Known rows, with every way that one mark hangs from another:
{j392 {j681 {j249 {j129 j735 j891}}}}: [ 17   2  -3  13 -15   4  17  -4   5 -10  -6 -15  13   6  25  24  12  22
  19  -1  14 -25   1  -2 -15  -6  10 -13 -11   3   2 -12  13 -13  10 -16
 -30  -2  -8 -11  21   8  -2  20 -30 -12  17   4  -4  -1  -5  -7   8  18
  -6  28   5 -21   8   6   1   9 -13   1  19 -17 -14  -8   0   1  -8]
{j787 j735}: [-13   6 -24  20  15 -11 -17 -27 -11 -23  -5  -4 -36  -4 -14  -5   5  -5
  -9  -9  -9 -32  11 -11  11   6 -17 -24  13  16   6   7   1 -11 -14  -7
 -10   6  -4   9   5  -2  -4 -11   5   0   3  12  -2 -17  15   6 -14  18
   4 -20  -9  20  22  -7 -14  -7   5   0   1   0  11  29  18 -19 -21]
{j891 {j129 {j735 {j599 {j249 j681}}}}}: [ -7   8  -7 -21   1   8  13  -9  10   8   2  14  -3   1 -44  11 -10  15
  -4  -7   1  27  -1 -38 -22   2   0  34 -17  20   1 -17  -6  14   0   3
  -6  15   9  14  -1   0  12  -4  -2  13 -17   4   9   3   8  -1  -9 -23
  -7  -7  -2  15   0   1 -17   6  -6   0 -26   5  13  24  -9  -3 -17]
{j599 {j249 j129}}: [ 12  -4  -7   4 -10   1 -21 -32 -10  -4  -3  11 -17 -10  -2   4  -1 -20
   8 -11   3 -16  12  -1  10  36   4  -9  18  -7  -7   1   8  -9   4   9
  13   3   5  11 -11 -11  -9  -2 -12  17 -15   5  -1 -22 -12  -4   0  12
  14  -2  -1   8   7  -5 -16  -2 -18  -4  19  22   3   5  10 -19  13]
{j681 j392}: [-12  16  -5   7  22   4 -35  -5 -31  -2 -10  11 -15  -8  13  -5   9 -37
 -14   3   0   7  29  14  11  24 -15 -24  31 -12 -13   1  -9  -9  -2  -9
   7  -9 -19   1   3 -11  -2  -1  -2   1   6   1   6  -2  -6  15  -6  12
 -12   3  -8   6  10 -26  -8   4  -2  -4  -3   8  10   4  31 -17  20]
{j735 {j129 j891}}: [  4   9  -9  19  12  -8 -27 -19  -1 -15   0   5 -16  -6   5 -12  18  -8
   6 -11 -12  -4  16   1  15  10 -10 -25  -4 -13  16   2  -1  -7   4  -4
 -21  10 -25  -1   4  15  12   8 -11  11   3 -25 -12  -7  -5  12 -13   5
  18  24   1   6  -6  -6 -13 -14   0  -7  16   0  21 -25  15  -5   0]
{j891 j129}: [  5  20 -23   0  11  13 -28 -35 -11  -3   2  14 -21  -4  -9  -6   4  -5
  -5 -18 -11 -10  15 -13   0  20 -19 -12   3   5  -3  -6  -8 -13  -1  -4
 -18   6 -11  11   2   7  12   1 -14  29 -14   3 -12 -18  14  11 -21  21
   2   1   3  15   2 -21 -22  -9  -9   0   2   6  13  -7  21  -7  -4]
{j681 {j249 {j129 {j735 j599} j891}} j392}: [-10  -3  11   9 -14  -4  30  32  12  20   8 -13  25  -2  31   4  15   6
  -2  29  -1  -9 -17  10  -7 -23  -3 -13   8 -14 -16   6  -4   7 -15 -22
   3 -18   1 -20   7  -1 -17   9   1 -30  20  14  12  -1  -5   5  -6  -3
  -7  12   7 -27 -10  11  13 -11   1   4  -2  -4 -14 -34 -15  17   4]
{j681 {j249 j129} j392}: [  4  18 -11  -4   0  12 -11  -1 -14  21   2   8   1  -1  33  -4   8 -22
 -11   8   5 -10   5   8   5  36 -17 -36  37  -5 -27   3   0 -14  -2 -13
  10 -22 -15 -11   3  -5 -16   9 -27   0   3  24  15 -15  -7  -4   8  18
 -11   6  15 -18  -4 -20  -3  -1 -20  -2   8  14  -7 -29   9  -8  32]
{j249 {j129 {j735 j599} j891} {j681 j392}}: [ -2   4  16  -8  -4   7  10  40   5   7   1 -11  28  10   9 -14 -15  -9
  -5  10  -3  17 -12  32 -15 -27  11   5 -16  -2   2   1  -3  12   7   6
  12  -8  -6  -7  -4   5   4  -1  36 -20  12  -7 -10  13  10   7   5   1
 -14 -15   2 -10 -15  -3  16  -9  17   3  -9 -20 -12  -4   2  27  15]
{j787 {j735 j599}}: [-26 -13 -16  11  11 -25  -8 -13  -9 -18   3   0 -37 -10 -23  -4   2   5
 -18  -2 -10 -21  -1 -16  16 -15 -20   1  10  18   7  14  -6  -6 -26  -6
   1   3  16  14  10 -10  -4 -28  22   1  -2  10   0  -3  31  -3 -22   2
  10 -22  -8  19  10  -4   1  -6  21  10 -16  -2   4  22   8 -10 -37]
{j735 {j129 j891} {j599 j249}}: [ -7 -23  12   5   2 -23 -13 -16   7   6   3  15 -12 -16 -11  -3  16   5
  11  -1  -8  10   6 -18  29   2 -13  12  -3 -24   7   7  -3   6  -5   0
 -10  11   6   4  -3   1   6   2 -11  16  -9 -24   7   5 -17   0 -14 -32
  32  31  -3   9  -3  12  -2   1   0  -6  -2  17  12 -20 -18  -8 -18]
{j129 {j735 {j599 {j249 j681}}} j891}: [ -5 -15  16   1   8  -9  19  10  10 -24   0  -9   2   1 -18  17  -6  20
   0   9   0  18   9 -10  -5 -11  18  33 -21  -5  17 -11   4  23  -5   1
  -4  12   7  -2  -8 -11  15   2   8  -8  -6 -17   4  20 -16   5   8 -26
  -9   3 -18   8  15  18   5  17   3  -4 -10  -2   6  29 -11  -7 -14]
{j735 {j129 j891} {j599 {j249 {j681 j392}}}}: [-15  -3  20 -22  22  -5 -19  20   2  22  -6  15   9   2  -6 -17  -2 -11
  -3   6   3  48   3   1  14   2 -17   9   3 -22  -7  -2  -8  12  11  13
  10   4 -11  -6 -11   7  11  12  -2  12  -3 -27  13  19 -21   1  13 -30
   7  20  -2  -3  -1   4   7  13   5 -13 -19   7   9  -9 -23  -8  14]
{j249 j129}: [ 12  13 -19   6  -3   6 -22 -29 -17  -9   2   8 -17  -6   6  -6   2 -18
   1 -15  -6 -24  11  13  11  24   0 -18  12   8   0   9   2 -18   5   7
   7  -3  -2  12  -4   1  -3 -17   1  16  -7   6 -13 -16  14   2 -13  29
   4 -13   7   9 -10 -21  -9 -16  -5   3  17   6   4  -7  29  -3  13]
{j249 j129 {j681 j392}}: [ 10  29  -6 -18  12  22 -25   8 -20   4  -6   7   2  12  12 -20 -14 -37
 -14 -14   5  14   9  29  -4  28  -2 -16  13  10  -8  -4  -1 -12  22  16
  28 -10 -21  -1  -6  -1   4   1   8   9   1   3  -8  -3   9   1  19  19
 -18 -23   7   1  -7 -30  -1  -2   0  -4   0  -6   1   4  25   2  41]
{j599 {j249 {j129 j891} j681}}: [ 23  -4   9  -8   1  17  -4 -11   4 -11  -4  -6   4  12   9  -1 -12  -7
  12 -12   2   1   5  15   9  19  22   5  -3 -11   9  -7  13   0  21  24
   4   5 -12  -5 -20  -1  10  14 -12  19 -13 -18 -14  -1 -25  -2  28   9
   2   1  -3   4  17  10   1   8 -12  -9  21   7   0   5  -6  -4  24]
{j392 {j681 {j249 {j129 j735}}}}: [ 14  15 -19   5 -16   8   4 -15 -10  -7 -10  -1   1  -1   6  20  11  14
   9  -9  20 -19   6 -17 -21  13   0 -15   1  25  -4 -13  10 -15   7 -13
 -16  -2   6   6  21   4 -12   7 -31  -9  11  21  10  -5  10 -13   0  13
 -12  13   5 -18   2  -6  -7  14 -14   9   9  -9 -10   7  14 -10  -8]

Rows:
[-18  -9  25  -4  13  -3  17  32   4   5  -9  -7  21   4  -6  10  -3  -2
  -5  20   5  35   4   5  -4 -15   8  21  -4 -20  -2 -11  -5  26  -2  -2
   8   2  -3 -12  -6 -10   5   7  15 -21   8 -12  13  16 -26  11  15 -27
 -15   8 -17   2  17  14   7  19   7  -7 -20   1   1  24 -18  -4   3]	{j129 {j735 {j599 {j249 {j681 j392}}}} j891}
[  7 -17   5   7 -19  -6  26  10  10  -3   4 -15  13  -1  16  16  13  34
  10   5  11 -17 -18 -10  -8 -24   1  11 -11   6  -1   2   1  -7  -1 -14
 -21  -8  15  -5  23   4  -4   3 -18 -13  14   3   2  16   8 -10  -3   0
  -3  22   9 -21  -5  13  17  12   4  13   2 -15 -22 -14  -8  10 -27]	{j392 {j681 {j249 {j129 {j735 j599} j891}}}}
[  7 -15   2  14 -20 -12  35   9  17  -3  17 -13   7  -7  19  12  13  33
   2  18  -8 -20 -15  -7  -3 -22  10   0  -5   0   3  10   5   4 -19 -19
 -12  -7   8  -8   7   1  -6  -1  -2 -19   4  12   1   0   6  -2 -11  -3
   4   8   8 -16 -12  13   7 -12  -2  11   7  -4  -8 -27 -13  16 -14]	{j681 {j249 {j129 {j735 j599} j891}}}
[ 15   8 -15  -8  -2   9 -15 -25 -19  -4  -4   6 -13   2  17   9  12   2
   2 -18  16 -14   3 -10   2  34 -13 -15  16  16  -7  -1   5 -27  12  -6
  -4 -11  -3   4  15   1  -4   4 -38  15   2  11   6   0   9 -15   9  24
  -9  16  11 -12  -3 -17  -5  21 -16   7  12   2 -12  -8  16 -15   2]	{j392 {j681 {j249 j129}}}
[ -7   6 -17   1  -2  -3   5 -15   2   2   8  11 -12 -11 -30  -1   6  14
  -6  -8 -14   2  -1 -26 -14 -15 -12  12 -16  16   1  -1 -14   5 -13 -15
 -21   9  10  15  11   4   3 -17  11   4  -6   9  -3  -9  27  11 -38  -4
  -3  -7   2  13 -12 -11 -17 -17   6   7 -14  -8  11  -2   7  10 -30]	{j891 {j129 {j735 j599}}}
[-11 -31  10  22  -8 -18  15  -3   8 -13  -2  -8  -4 -14 -11  20  12  15
   6  16  -7  -4   9 -15   7 -24  12  20  -7 -21   8   0  -1  16 -20 -13
 -11  11  14   0   1 -12   1  -4   6 -16   0 -14   7   3 -20   6 -12 -24
   8  17 -17  13  16  19   0   6   3  -2  -3  10   5  17 -14 -10 -28]	{j129 {j735 {j599 j249}} j891}
[  1   1 -11   4 -19  -9  24  -1   6  -4  13   4  -6  -9   1  10   8  20
  -7  12  -6 -18  -5 -23  -8   2   1  -3   5  21  -4  11   1   1 -20 -23
  -3  -8  17   6   6  -4 -12 -15  -2 -14   1  35  13  -3  21  -8 -18  -8
  -2  -9   9 -11 -22   1  -3 -12  -6  13  -1   7  -2 -11  -3   4 -15]	{j681 {j249 {j129 {j735 j599}}}}
[ 10  -4   8  -1  -4   2  16  17  13 -15   8 -13  14   9  -1  -5 -14  20
  -2  -3  -8   1 -10  13 -10 -27  26  18 -30  13  22   4   1   9   4   7
   0   3   2   1  -1   7  16 -11  26 -10  -1  -9 -20  18  19   3   0   2
  -7 -22  -2   0 -15   5  14 -11  21   8   0 -24  -5   1   4  26  -2]	{j249 {j129 {j735 j599} j891} j681}
[  5 -33  15   0 -13 -11  -4  -9   8   6   9   1  -3 -12   5   0  -1   0
  14   2  -6  -8  -3   7  24  -9   6  16   7 -25  -4  11  -1   2  -7  12
  10   4  19   3  -9 -13  -3  -7   3  10 -11 -14  -7   0 -13  -2  -3   1
  23   8   2   6   4  12   9   2  -3   2  12  18  -8 -17 -13   2  -8]	{j735 {j599 {j249 {j129 j891}}}}
[  8  22   6   2   2  24   4  30   4  -2  -8 -16  28  17  19  -6 -11 -17
   0   4  -2   6   1  33 -22 -13  18 -19 -13  -2   1 -11   3   1  18   6
   5  -2 -24 -16  -6  12   5  12  16 -16  17  -6 -17   1  -3  11  19  16
 -18  -8  -1  -6  -1  -3   3 -12   5  -8   5 -18  -2   4   8  19  30]	{j249 {j129 j735 j891} {j681 j392}}
[  1 -15  25 -23   4   9  -5  27   2  23  -2   0  21   7  11 -10 -13 -15
   0   5   5  25  -9  27  13  -1   3  20   7 -21 -11   2  -3   7  12  23
  28 -10  -1  -9 -15  -8   2   4   9   6  -5 -19   0  14 -21  -2  26  -1
  -1   0   0  -2   2   2  17  13   4  -6  -4   8 -13  -4 -15   6  22]	{j735 {j599 {j249 {j129 j891} {j681 j392}}}}
[  1  26   1 -10  -1  21  -1   9  -8   8 -16   4  17  10  -9   0 -12 -27
   1   0  11  21   8   8 -30  17  13  -9   7   5 -17 -15   3   8  15   8
  18   5  -4  -1 -10  -3 -11  13  -1  -8   0  15   8 -14 -14  -4  20  -1
 -23  -8  -4  -4   6   0 -10   7 -14 -12   0   9   2  28   1  -7  33]	{j599 {j249 {j129 j735} {j681 j392}}}
[-17  19   1 -27   6  17   9  14   0  28  -7  18  15   4 -32   0 -12  -3
  -9   1  10  41  -6 -20 -26  -5 -10  21  -7   2 -18 -19 -13  19   3  -2
   9   7   3   6  -3   0   3   2   1   4  -7   5  16   1  -3   5   0 -25
 -15  -4  -1   3   3  -4 -12   7  -2  -6 -37   3   8  19 -17  -2  -3]	{j891 {j129 {j735 {j599 {j249 {j681 j392}}}}}}
[-14   3  -4   0 -11  -3  17  19  -1  22   4   3  11  -9  15   3  11   1
 -11  24   2   1  -5  -1 -16  -3 -12 -11  17   4 -23   7  -6   2 -19 -23
  17 -16   9  -5  12 -10 -21  -6  -2 -23   9  34  24  -6   9  -2 -13  -7
 -11  -1   9 -18 -17  -7   5  -9  -5   9  -9   2  -6 -15  -7   4   4]	{j681 {j249 {j129 {j735 j599}}} j392}
[ 22  -1  -1   4  -1   8  -5 -15  -3  -1  -1  -7   1   8  36  10  12   8
  14 -11  15 -24   1   3   6  10  -7 -15  10  -4  -1  -3   8 -26  12  -6
 -17 -11 -10 -10  12   6   2  19 -40  10   6  -8  -6   3  -5  -7  17  27
   1  30   7 -19   7  -2   5  15 -12   6  22  -6 -15 -26   5  -4   2]	{j392 {j681 {j249 {j129 j891}}}}
[ -4 -22  10  -7  -5  -4  14   5  19  -1   4 -13  -5   8 -14  -9 -13  10
   6  -5  -2  -8 -27   0  10 -18   3  18  -6   8   6   8   3   1  -2  25
  10   6  21   1  -7   1   0   1  16   6  -9 -10 -10   5  -1 -13  16   2
  18 -23  -1   7  15  22  11   6   8  -3  -4  -2 -11  18 -26   9 -18]	{j787 {j735 {j599 {j249 {j129 j891} j681}}}}
[ -6  18   0 -13  -3   4   6  30 -12   7   1   4  20   8 -10  -9 -16 -16
 -17   1   0  22  -3  17 -23  -8   5   7  -5  22  -6   3  -7   6   8   5
  26  -4   6   2   1   2  -1 -16  29 -14   7  14  -1  11  24  -1  -2   0
 -21 -33   5  -4 -25 -13   6  -6  14   5 -17 -16  -7  13  14  17  12]	{j249 {j129 {j735 j599}} {j681 j392}}
[-17 -14  19 -13   2   0   4  31  14  26  -3 -11  12   7  -3 -17 -14  -7
   2   6   5   4 -28  18   7 -22  -7   7   3  -5 -13   2  -4   6   2  22
  23  -4  10  -9 -10  -5 -10   4  20  -4   2  -7   0   0 -10  -9  23   0
   8 -13   1  -5  15  17  15  10  11 -10 -13   2 -15  16 -27   9   2]	{j787 {j735 {j599 {j249 {j129 j891} {j681 j392}}}}}
[ -8  -9   7   7   9 -22 -19 -10   2  -6   8  13 -11 -12  -6 -16  14   5
   0  -5 -13   7   3  -6  24 -10 -13   0  -4 -11  15  12  -7  -3  -3  -3
 -14   6  -4   3   5  11  14  -3   7  13   0 -22  -5   6  12   6 -25 -14
  27  17   1   8 -15  -4   3 -13  15   2   0  -6  12 -30   6   4 -17]	{j735 {j129 j891} j599}
[-11 -12  -8  -5   4 -24 -24 -27 -10   5   4  30 -24 -19 -27  -7  14  -2
   1  -6  -2  15  12 -30  21  22 -17  11  11  -4  -2   8  -7   2  -9   0
   6  15  18  18  -2  -8  -1 -13 -14  21 -17  -2  17   0  -3  -5 -21 -35
  23  16  -1  13 -10  -3 -12   1  -2  -1  -9  23  17  -7  -3 -22 -11]	{j735 j129 {j599 j249}}
[-10 -33   8  11 -17 -16   6  -2  17  12   4 -14  -9  -8  -8  -3  -1  11
  15   2  -9 -30 -27   0  20 -26  -3   4   3  -7  -5  13   1   0 -16  13
   2   6  26   2  -4  -6 -14  -7  11   2  -4  -4  -6  -9  -3  -7  -8   4
  33  -9   0   9  18  27   8  -6   4   0   6  11 -13  -1 -26   2 -29]	{j787 {j735 {j599 {j249 {j129 j891}}}}}
[  6   7   2  20  -7   9  21  22  11  11  -4 -19  25   3  39   7  14   0
   7  21  -1 -18  -5  17 -16  -5   6 -37   9 -16 -14  -5   6  -3  -7 -25
 -10 -14 -20 -27   8   4 -17  27 -12 -23  18  14   9 -15 -16   8   5  10
 -10  21   6 -26   4   8   1 -12 -14  -6  14  -2  -5 -25  -9   6  20]	{j681 {j249 {j129 j735 j891}} j392}
[ 25   9  -2  -4   9  14 -12  -6   0 -19   3  -7   2  15  15 -11 -16  -8
   2 -16  -7  -6   5  27   6  13  18  -4 -12   4  18  -4   6 -10  21  20
   0   0 -23  -2 -11  10  18   4   5  13  -7 -17 -30   7   3   3  18  27
  -4 -15   3   5  -5 -10   5  -4   5  -4  19 -11  -2  -9  19  13  24]	{j249 {j129 j891} j681}
[ 17   7   4   6 -11  13  15  -3  14 -15  -7 -14  12  12  -5  12 -13   6
  18  -1   3  -6   4   0 -15   2  32   4 -19  -2  14 -13  16   8  13  10
  -4  15  -5  -2 -13   6   4  15   0  -2  -2  -7 -12  -8 -20  -1  17   1
  -2  -2  -6   0  12  16  -9   0  -9  -9  15   1   2  19  -7   1  11]	{j599 {j249 {j129 j735 j891} j681}}
[-24   4 -21   8   6 -29 -17 -13  -5  -6   3  11 -36 -11 -32 -22   9   2
 -10 -11 -14 -10  -8 -30  11 -12 -28 -11   4  24   9  20  -5  -6 -15  -6
  -8  11  15  17  12  13  -3 -20  14   5   0  13   3  -5  33  -8 -37  -8
  26 -14   3  14 -14  -5  -5 -16  16   5 -13  -5  13   4   4  -7 -38]	{j787 {j735 j129 j599}}
[ 22  11  -5   9  -3  14  12   3  11 -28  -1 -19  12  16   9   5 -13   2
   6  -7  -7 -10   2  20 -20  -8  31  -7 -26  12  21  -7   9   0  13   7
  -8   8 -18  -3  -5  16  10   5  15  -9   4  -6 -28  -1   9   5  10  16
  -7 -14  -3   1  -2   0  -3 -16   6  -1  15 -19   2   7  15  17  12]	{j249 {j129 j735 j891} j681}
[ -7  -9   4 -22  19  -6 -10 -12 -13 -16   2  16 -24  -1 -20   7 -12  -1
 -14  -6   2  33  19 -19  16  31   0  36   5   8   4   1  -5   8   1  12
  19   3   7  14  -7 -17  12 -10  -3  14 -21  -5  12  18  -4  -4   8 -20
 -10  -8 -13  17  10  -4   2  24   3   3 -16  13  12  27   1 -25  -5]	{j735 {j599 {j249 j681}}}
